Each row was made from one walk, in order. Every step used is in the known rows, and no mark comes twice. Write each row's walk.
In the rows, 128 means zero.
Known rows:
tuga -> gokat -> vaga -> kiluka: [142 173 121 118 115 138  93 142 133 115 119 114 130 107 187 111 121 121
 141 154 105 124 135 126 141 118 122]
gokat -> vaga: [126 149  94 126 115 157 125 139 130 110 137 101 146  92 152 124 156  97
 100 135 145 112 122 153 132 129 113]
tuga -> gokat -> pomo: [131 173 104 103  80 142 137 136 152 116 122 164 150 103 112  86 142 151
 145 150 123 141 132 103 127 137 135]
rufitu -> pomo -> gokat -> vaga -> kiluka: [135 117 145 148 123 155  82 140 101  92 121  92 168 108 198 125  95 120
 146 130  99 101 153 152 144 120  89]
ruka -> pomo -> rufitu -> vaga -> kiluka -> tabug: [142 129 172  99 139 141 117 103  97 167 137 144 166 105 147  63  38 169
 165 129  84 150 172 145 164  73 155]
tuga -> kiluka -> vaga -> gokat -> pomo: [ 91 106 132  76 101 157 138  91 113 163 130 160 135  99 133  67 101 144
 148  99 135 127 166 157 150 130 117]
ruka -> pomo: [144 178 149 103 153 157 109 108  79 146 168 147 165  92 132 134 102 139
 117 171 104 132 125 133 103 131 105]
kiluka -> tabug: [111 142 116 123 124 143 154 114 116 148 146 150 155 121 123 113 130 171
 123 125 108 171 135 140 173  94 158]
rufitu -> vaga -> gokat: [130 101 116  94 105 134 125 127  92 145 124 116 131 133 129  74 106 140
 156 182  96 117 167 151 161 138 134]
kiluka -> tuga: [138 106 118 110  86 143 106  89  81 144 120 147 170 148 138 141 117 191
  98 165  68 109 114 128 103 118 106]
pomo -> gokat -> vaga -> rufitu: [117 110 130 167 119 118 119 123  79 127 155  83 177  79 198  71 107 106
 130 145 106 133 117 149 145 126  85]
vaga -> gokat -> pomo -> rufitu: [139 116  98  76 130 122 133 122 110 175 160 181 164  68 140  36  92 141
  93 123 113 130 155 169 161 115 118]
lovuf -> tabug: [154 183 119  84  98 166 134 144  91 120 162 151 158 102 146 139 131 158
 126 135 103 157 144 146 138  97 158]
vaga -> kiluka -> tuga: [144 111 143 107  97 140  76  79  80 146 104 152 162 146 171 143  82 194
 117 161  53 103 129 128 106 111 101]
tabug -> kiluka: [102 142  99 114  98  98 142 154 105 134 105 153 165 149 137 118 145 172
  99 134  55 140 104 133 139 133 111]
lovuf -> tabug -> kiluka: [118 161 106  83  70 118 152 162  94 128 125 160 163 129 152 111 141 182
 113 116  51 163 119 147 139  99 134]
rufitu -> pomo -> gokat -> vaga -> kiluka -> tuga: [137  71 142 129  77 161  74  95  81 111 107 104 177 135 192 125  84 169
 129 144  63  85 138 146 109 104  76]
gokat -> pomo: [124 150 116 104 101 153 132 114 140 120 121 164 165  89 113 115 128 140
 126 127 139 119 140 131 123 140 118]
ruka -> pomo -> gokat -> vaga -> kiluka -> tuga: [142  99 164 113 104 151  77  73  69 139 117 125 174 108 203 114  65 166
 121 149  48 101 123 146  85 105  66]
lovuf -> tabug -> kiluka -> vaga -> gokat: [ 68 101 102  58  84 113 165 112  61 185 144 146 114 139 163  56 108 166
 127 119  36 157 151 168 166 106 142]
tuga -> kiluka -> vaga -> rufitu -> pomo: [106  85 143 141  95 172  93 126  69 133 163  83 173 147 132 105  92 145
 171 134 137 108 167 142 163 118 123]
tabug -> kiluka -> vaga -> gokat -> pomo -> rufitu: [ 97  92  97  62 110  99 154 117  96 193 142 181 156  94 146   8  78 155
  97  96  71 134 151 168 161 108 120]
gokat -> vaga -> rufitu: [117 128 112 145 112 130 118 117 102 133 158  87 158  77 175  84 125  98
 124 152 136 124 121 152 141 123 103]
rufitu -> pomo: [135 123 105 133  98 178 100 153 104  95 147 106 172 148 107 154 140 147
 136 161 131 100 156 138 151 133 126]
gokat -> pomo -> ruka: [156 172  85 111  86 153 108 102 126 144 113 169 131  89 158 122 123 137
  93 115 159 119 160 114 153 133 103]
pomo -> gokat -> vaga -> kiluka -> tabug -> lovuf: [106  78 144 135 112 140 147 103 102 114 145 154 152 116 186 110 114 146
 111  61  55 169 161 129 164  99 104]
vaga -> gokat -> pomo: [110 123 104  82 101 145 137 101 130 141 132 164 139  80 129  77 127 137
 128 137 127 126 153 158 143 141 112]
gokat -> vaga -> kiluka -> tabug: [110 140 130 121 126 149 130 108 133 138 128 128 142  98 170 104 111 143
 137 107 115 152 146 154 172  81 145]
lovuf -> tabug -> kiluka -> vaga -> rufitu: [ 74 111 129 106  77 100 151 107  50 175 149 122 155 128 174  56  82 160
 147 117  46 158 133 139 144 100 138]
vaga -> gokat -> pomo -> ruka: [146 152  76  91  86 145 114  91 120 164 121 168 111  80 171  93 122 134
  95 124 150 124 170 134 170 134  98]
kiluka -> tuga -> gokat -> pomo -> rufitu -> vaga: [164  98 128  89  62 133 120 133 110 139 105 142 182 129 110  29  62 169
 155 157  90 102 158 116 123 109 140]
tuga -> gokat: [146 187  96 123 102 125 126 162 118 127 140 142 140 144 128 112 150 161
 133 187  89 157 117  94 146 133 148]
ruka -> pomo -> rufitu -> vaga -> kiluka: [173 141 177  96 147 134  76 124  80 151 124 135 172 111 159  83  26 146
 159 159  83 104 173 133 130 111 124]

Which walk is each row?
[127 105 116 148  94 160  95 136  86 112 164  87 179 129 129 115 119 137
 152 172 129 107 154 141 156 128 117]  vaga -> rufitu -> pomo
[107  96 118 120 106 144 163 104 106 130 160 175 145 132 132 126 145 163
  95  80  72 176 155 118 162 107 130]  kiluka -> tabug -> lovuf
[166 160 132  92 173 130 109 128  71 178 190 166 183  77 140  82  72 142
  83 151  93 135 135 149 128 111 110]  ruka -> pomo -> rufitu
[118  82 151 117 100 143 141 102 105 123 130 159 144 144 145 114 100 164
 138  85  60 159 181 113 161 103 136]  rufitu -> vaga -> kiluka -> tabug -> lovuf
[168 167  95  98  53 143  88  88 126 153  93 173 121 108 185  98 101 171
 113 134 115 123 156  94 139 118 103]  vaga -> kiluka -> tuga -> gokat -> pomo -> ruka
[127 135  93 105  47 103 130 137 103 141 104 154 150 175 141  89 141 213
 117 179  22 147  91  98 118 114 121]  tabug -> kiluka -> tuga -> gokat
[115 154 123 120 111 142 135 119 141 136 130 127 133 105 170  87 118 150
 149 121 103 168 140 139 176  80 155]  tuga -> gokat -> vaga -> kiluka -> tabug
[111  98 138 116 114 140 141  96 106 130 149 178 141 131 158 130 118 165
 110  78  59 172 167 118 164 102 126]  vaga -> kiluka -> tabug -> lovuf
[136 154 129 120 133 146  90 125 123 116 118 115 143  96 187 133 110 113
 126 136 118 107 141 148 136 122 109]  gokat -> vaga -> kiluka
[132  99 135 167 114 152 106 159  68  91 143 109 202 145 143 134 111 156
 139 151  79 119 145 132 155 134  99]  rufitu -> pomo -> gokat
[133 171  83 125  93 144 131 161 141 107 139 103 133 105 151  99 168 108
 120 159 128 133 112 126 138 124 130]  tuga -> gokat -> vaga
[153 135  89  90  68 148 111  97 119 154 103 152 114  93 160  75 103 133
 122 131 150 110 184 129 167 134 108]  rufitu -> vaga -> gokat -> pomo -> ruka
[124 124 118 154 122 140 129 146 103 102 136  98 174  96 178 111 134 107
 109 128 107 121 117 150 136 130  89]  pomo -> gokat -> vaga
[118 102 121  80  79 149 137 108 130 132 110 143 143  96 116  56 104 134
 163 147 128 109 170 150 142 141 123]  rufitu -> vaga -> gokat -> pomo
[147 155  72  95  27 125 119 104 127 153  87 177 127 121 168  82 126 181
  97 126  97 132 133  96 139 119  98]  tabug -> kiluka -> tuga -> gokat -> pomo -> ruka
[137 104 132 106  88 151  83  81  98 133 105 126 155 124 185 130  95 163
 110 146  77  91 125 145  99 107  91]  gokat -> vaga -> kiluka -> tuga
[137 142 125  91  58 143 111  99 137 128 101 168 154 116 139  86 108 182
 150 153  86 126 134 103 105 121 118]  vaga -> kiluka -> tuga -> gokat -> pomo
[102 130 155 114 132 156 118 118  77 164 137 137 150 155 132 130  94 160
 140  99 121 129 148 129 150 121 136]  tuga -> kiluka -> vaga
[ 99 113 159 136 125 131 111 102  59 177 157 114 161 128 161  87  75 146
 153 123 116 141 142 133 154 117 122]  tuga -> kiluka -> vaga -> rufitu
[118 130  80 111  47 128 136 140 129 119 109 112 141 131 161  80 159 150
 107 152  75 124  91 130 115 111 107]  tabug -> kiluka -> tuga -> gokat -> vaga
[155 157  98  92 114 119 132 150 128 155 152 181 173  87 127  44 102 152
 107 134 110 142 139 127 148 114 135]  tuga -> gokat -> pomo -> rufitu
[172 127 152  95 132 138 109 140  75 151 144 128 186 111 115  62  49 140
 142 166  99 106 160 134 126 116 132]  ruka -> pomo -> rufitu -> vaga
[136  89 147 124  92 141  82  88  81 128 103 124 172 125 202 121  81 170
 116 142  51  99 123 142 103 107  77]  pomo -> gokat -> vaga -> kiluka -> tuga
[ 72 127 117  78  72 118 168 127  63 161 128 147 144 156 147  92 102 177
 129  93  36 152 137 138 139  99 154]  lovuf -> tabug -> kiluka -> vaga
[135 137  86 116  63 148 124 131 128 118 126 105 139 120 156  94 156 137
 112 164 101 119 104 126 116 113 115]  kiluka -> tuga -> gokat -> vaga
[113 101 105  68 127 119 143 108  94 191 159 175 155  83 142  23  72 142
 102 109  99 129 163 165 159 112 127]  kiluka -> vaga -> gokat -> pomo -> rufitu
[111  94 106 103  60 111 122 105  84 149  93 156 173 166 146 119 123 211
  91 146  26 119  96 133 103 114  94]  tabug -> kiluka -> tuga
[127 141  85  89  30 140 142 145 124 116 122 115 141 120 171  77 158 156
 116 140  71 139 101 138 116  89 123]  lovuf -> tabug -> kiluka -> tuga -> gokat -> vaga
[127  86 144 179 110 137 102 146  54 104 153  91 208 132 163 104  94 150
 154 160  78 126 144 134 160 131  92]  vaga -> rufitu -> pomo -> gokat
[166 115 128 111 118 128 115 155  91 140 124 126 183 133 114  69  69 146
 138 158 103 104 162 132 150 119 146]  pomo -> rufitu -> vaga
[117 147 142 120 136 138 125 104 116 151 129 153 150 119 155 117  98 173
 142 120  93 166 152 140 176  87 154]  vaga -> kiluka -> tabug
[123 104 125  70 135 134 127 115  98 191 158 177 161  82 142  29  69 148
 110  91 124 132 166 169 168 106 120]  tuga -> kiluka -> vaga -> gokat -> pomo -> rufitu
[152  89 159 105  78 142  76  85  80 137  82 129 166 161 156 124  60 193
 150 171  54  87 148 121 101 112 114]  rufitu -> vaga -> kiluka -> tuga
[122 107 112  76  37 129 130 111  76 143 108 163 172 150 155 112 119 217
 101 132  21 135 107 143 102  88 113]  lovuf -> tabug -> kiluka -> tuga
[145  93 112  85 120 117 124 136  82 167 141 129 145 120 136  37  81 144
 135 171  90 119 170 161 174 121 134]  pomo -> rufitu -> vaga -> gokat
[136 119 152 110 127 131 124 116 108 158 121 143 163 123 146  69  55 173
 161 121  88 150 172 141 182  76 167]  pomo -> rufitu -> vaga -> kiluka -> tabug
[125 145 100 143  94 121 122 135 111 133 159  86 145  88 174  60 134 107
 139 171 123 142 113 131 145 121 117]  tuga -> gokat -> vaga -> rufitu
[ 70 107 109  46  59 135 170  97 105 162 127 168 131  97 144  42 107 156
 143  95  78 144 160 166 143 111 132]  lovuf -> tabug -> kiluka -> vaga -> gokat -> pomo
[168 129 156 109 135 124  83 137  93 142 109 133 168 128 158  89  41 152
 157 153  85 102 174 131 147 114 135]  pomo -> rufitu -> vaga -> kiluka
